What can hang from each mark
J_112: J_940
J_562: J_900 J_976
J_940: J_112
J_522: J_940 J_976
J_530: J_906
J_976: J_522 J_530 J_812
J_812: J_715 J_976

Known rows, with every way that one mark hangs from another
J_812(J_715 J_976(J_522(J_940) J_530(J_906))): -.04 -.36 .05 -.07 .20 .06 -.14 -.12 -.09 -.04 .00 .00 .02 .06 .05 -.05
J_522(J_940 J_976(J_812)): .12 -.19 -.05 -.03 -.23 -.16 .10 -.06 -.06 .03 .00 -.08 -.02 -.03 -.01 .04
J_522(J_940(J_112) J_976): .07 -.19 .00 -.10 -.22 -.21 .09 -.11 -.08 .02 .01 -.10 -.01 .05 .02 .08
J_812(J_715 J_976): -.01 -.15 .04 -.14 .29 .13 -.05 -.15 -.01 .00 .03 -.06 .05 .09 .04 -.11
J_976(J_522 J_530(J_906) J_812): -.06 .18 -.04 .13 .04 .04 .04 .17 .05 -.02 -.02 .14 .01 -.12 -.04 .03
J_522(J_940(J_112) J_976(J_530 J_812)): .15 -.17 -.02 -.07 -.33 -.25 .17 .01 -.07 .03 .00 -.13 -.11 -.02 -.06 .02
J_522(J_940 J_976): .07 -.30 -.01 -.08 -.15 -.15 .04 -.11 -.06 .04 .01 -.09 .00 .01 .03 .07
J_812(J_715 J_976(J_522(J_940(J_112)) J_530)): -.04 .04 .05 -.13 .09 -.01 -.04 -.09 -.08 -.05 .01 -.12 -.05 .10 .01 -.07
J_976(J_522 J_812(J_715)): -.06 .48 -.05 .04 .16 .07 .04 .10 .02 -.06 -.02 .02 -.01 .01 -.05 -.06
J_976(J_522 J_530(J_906)): -.12 .04 .01 .08 .14 .05 -.02 .10 .05 .00 -.02 .12 .04 -.07 .01 .06
J_812(J_976(J_530)): -.03 .09 .02 -.09 .08 .06 .05 -.05 .06 .05 .04 -.07 .02 -.04 .03 -.03
J_562(J_900 J_976(J_812)): .02 .29 -.02 .12 -.05 .16 -.06 .05 .15 .03 .00 .10 .07 -.01 .00 -.01
J_562(J_900): -.04 .34 .02 .03 -.02 .14 -.11 -.01 .10 .05 -.02 .03 .12 .02 .01 .00
J_562(J_900 J_976(J_522(J_940) J_530)): -.06 .30 .03 .11 -.12 .07 -.12 .06 .08 .00 -.01 .04 .01 .02 .01 .05
J_562(J_900 J_976(J_522(J_940) J_812(J_715))): -.01 .29 -.01 .12 -.05 .11 -.15 .03 .04 -.04 -.02 .07 .03 .07 -.01 -.02
J_112(J_940): .03 -.23 -.03 .05 .10 .12 -.09 -.05 .01 .03 .01 .13 .10 -.04 .05 .08
J_522(J_976(J_812)): .06 .07 -.04 .00 -.05 -.05 .17 .05 .02 .05 -.01 .00 .00 -.07 -.03 .01
J_976(J_522(J_940) J_530(J_906) J_812): -.01 -.02 -.06 .11 -.11 -.04 -.02 .08 -.01 -.04 -.01 .08 -.01 -.09 -.02 .05
J_530(J_906): -.04 -.42 -.01 .02 .20 .09 -.08 -.07 .05 .03 .01 .17 .15 -.03 .07 .06

Rows
.10 -.63 .03 -.07 -.20 -.21 .05 -.07 -.10 .04 .00 -.02 -.02 .00 .01 .07
J_522(J_940(J_112) J_976(J_530(J_906)))
.12 -.57 .01 .00 .09 -.03 .09 .06 -.05 .05 -.02 .06 -.03 -.07 -.05 -.08
J_522(J_976(J_530(J_906) J_812(J_715)))
-.06 .07 .00 .04 .01 -.02 .01 .05 .07 -.01 .04 .00 -.06 -.01 .03 .07
J_562(J_976(J_522(J_940) J_530))
-.11 .23 .03 -.08 .29 .13 -.05 -.09 -.02 -.05 .00 -.03 .05 .09 .04 -.06
J_812(J_715 J_976(J_522))
.08 -.36 .03 .12 .09 .18 -.14 .06 .07 .03 -.01 .17 .04 .00 -.03 -.09
J_562(J_900 J_976(J_530(J_906) J_812(J_715)))
.18 -.38 .00 -.11 -.21 -.22 .13 -.01 -.12 .02 .00 -.14 -.13 .03 -.07 -.06
J_522(J_940(J_112) J_976(J_530 J_812(J_715)))
-.01 .27 -.06 .01 .01 -.01 -.02 .02 -.04 -.08 -.01 -.03 -.03 .05 -.03 -.03
J_976(J_522(J_940) J_812(J_715))
-.05 .23 .00 .22 -.03 .15 -.10 .14 .11 .00 -.03 .21 .06 -.06 -.01 .02
J_562(J_900 J_976(J_522 J_530(J_906) J_812))
-.09 .02 .03 -.02 -.03 -.02 -.04 -.09 -.02 -.02 .01 .01 .05 .00 .06 .07
J_812(J_976(J_522(J_940(J_112)) J_530(J_906)))
-.02 .35 -.05 -.01 -.05 -.06 .01 .02 -.05 -.09 -.01 -.05 -.05 .08 -.04 -.02
J_976(J_522(J_940(J_112)) J_812(J_715))
.09 -.14 -.02 -.04 .07 -.03 .13 .03 -.03 .03 -.02 -.02 -.02 -.01 -.05 -.06
J_522(J_976(J_812(J_715)))
-.09 -.05 .02 -.01 .02 .02 -.07 -.09 -.01 -.02 .01 .02 .06 -.03 .07 .06
J_812(J_976(J_522(J_940) J_530(J_906)))
.15 -.27 -.04 -.04 -.26 -.19 .13 .01 -.06 .05 .01 -.11 -.09 -.07 -.04 .01
J_522(J_940 J_976(J_530 J_812))
-.12 .55 .02 .14 .03 .16 -.11 .06 .13 .00 -.02 .12 .10 .03 .03 .06
J_562(J_900 J_976(J_522))
-.09 .30 .01 -.05 -.04 -.01 .00 -.06 .01 -.01 .02 -.09 .00 -.01 .05 .04
J_812(J_976(J_522(J_940) J_530))
-.07 .35 .00 -.02 -.13 -.12 .05 .06 .00 -.03 .01 -.09 -.07 .02 -.02 .07
J_976(J_522(J_940(J_112)) J_530)
.10 -.39 .01 -.08 -.18 -.18 .08 -.05 -.06 .06 .01 -.12 -.07 -.03 .00 .04
J_522(J_940 J_976(J_530))
-.09 .35 .02 -.06 -.09 -.05 .03 -.06 .00 -.02 .02 -.10 -.01 .01 .04 .05
J_812(J_976(J_522(J_940(J_112)) J_530))
-.04 -.02 .04 -.11 .15 .03 -.07 -.09 -.07 -.04 .01 -.11 -.04 .08 .02 -.08
J_812(J_715 J_976(J_522(J_940) J_530))
.05 .09 .00 .08 .07 .18 -.10 .03 .10 .02 .00 .09 .05 .05 -.02 -.08
J_562(J_900 J_976(J_812(J_715)))
.18 -.83 -.01 -.04 -.09 -.13 .02 -.04 -.13 .03 -.01 -.01 -.06 -.03 -.03 -.04
J_522(J_940 J_976(J_530(J_906) J_812(J_715)))
-.03 .36 -.03 .03 .12 .04 .08 .18 .02 -.04 -.02 -.02 -.10 -.03 -.09 -.10
J_976(J_522 J_530 J_812(J_715))
-.08 .14 .05 -.09 .26 .10 -.02 -.02 -.02 -.03 .00 -.07 -.02 .05 .00 -.10
J_812(J_715 J_976(J_522 J_530))
-.09 .23 .01 .07 .13 .04 .07 .11 .12 .00 .03 .04 -.04 -.04 .02 .05
J_562(J_976(J_522 J_530))
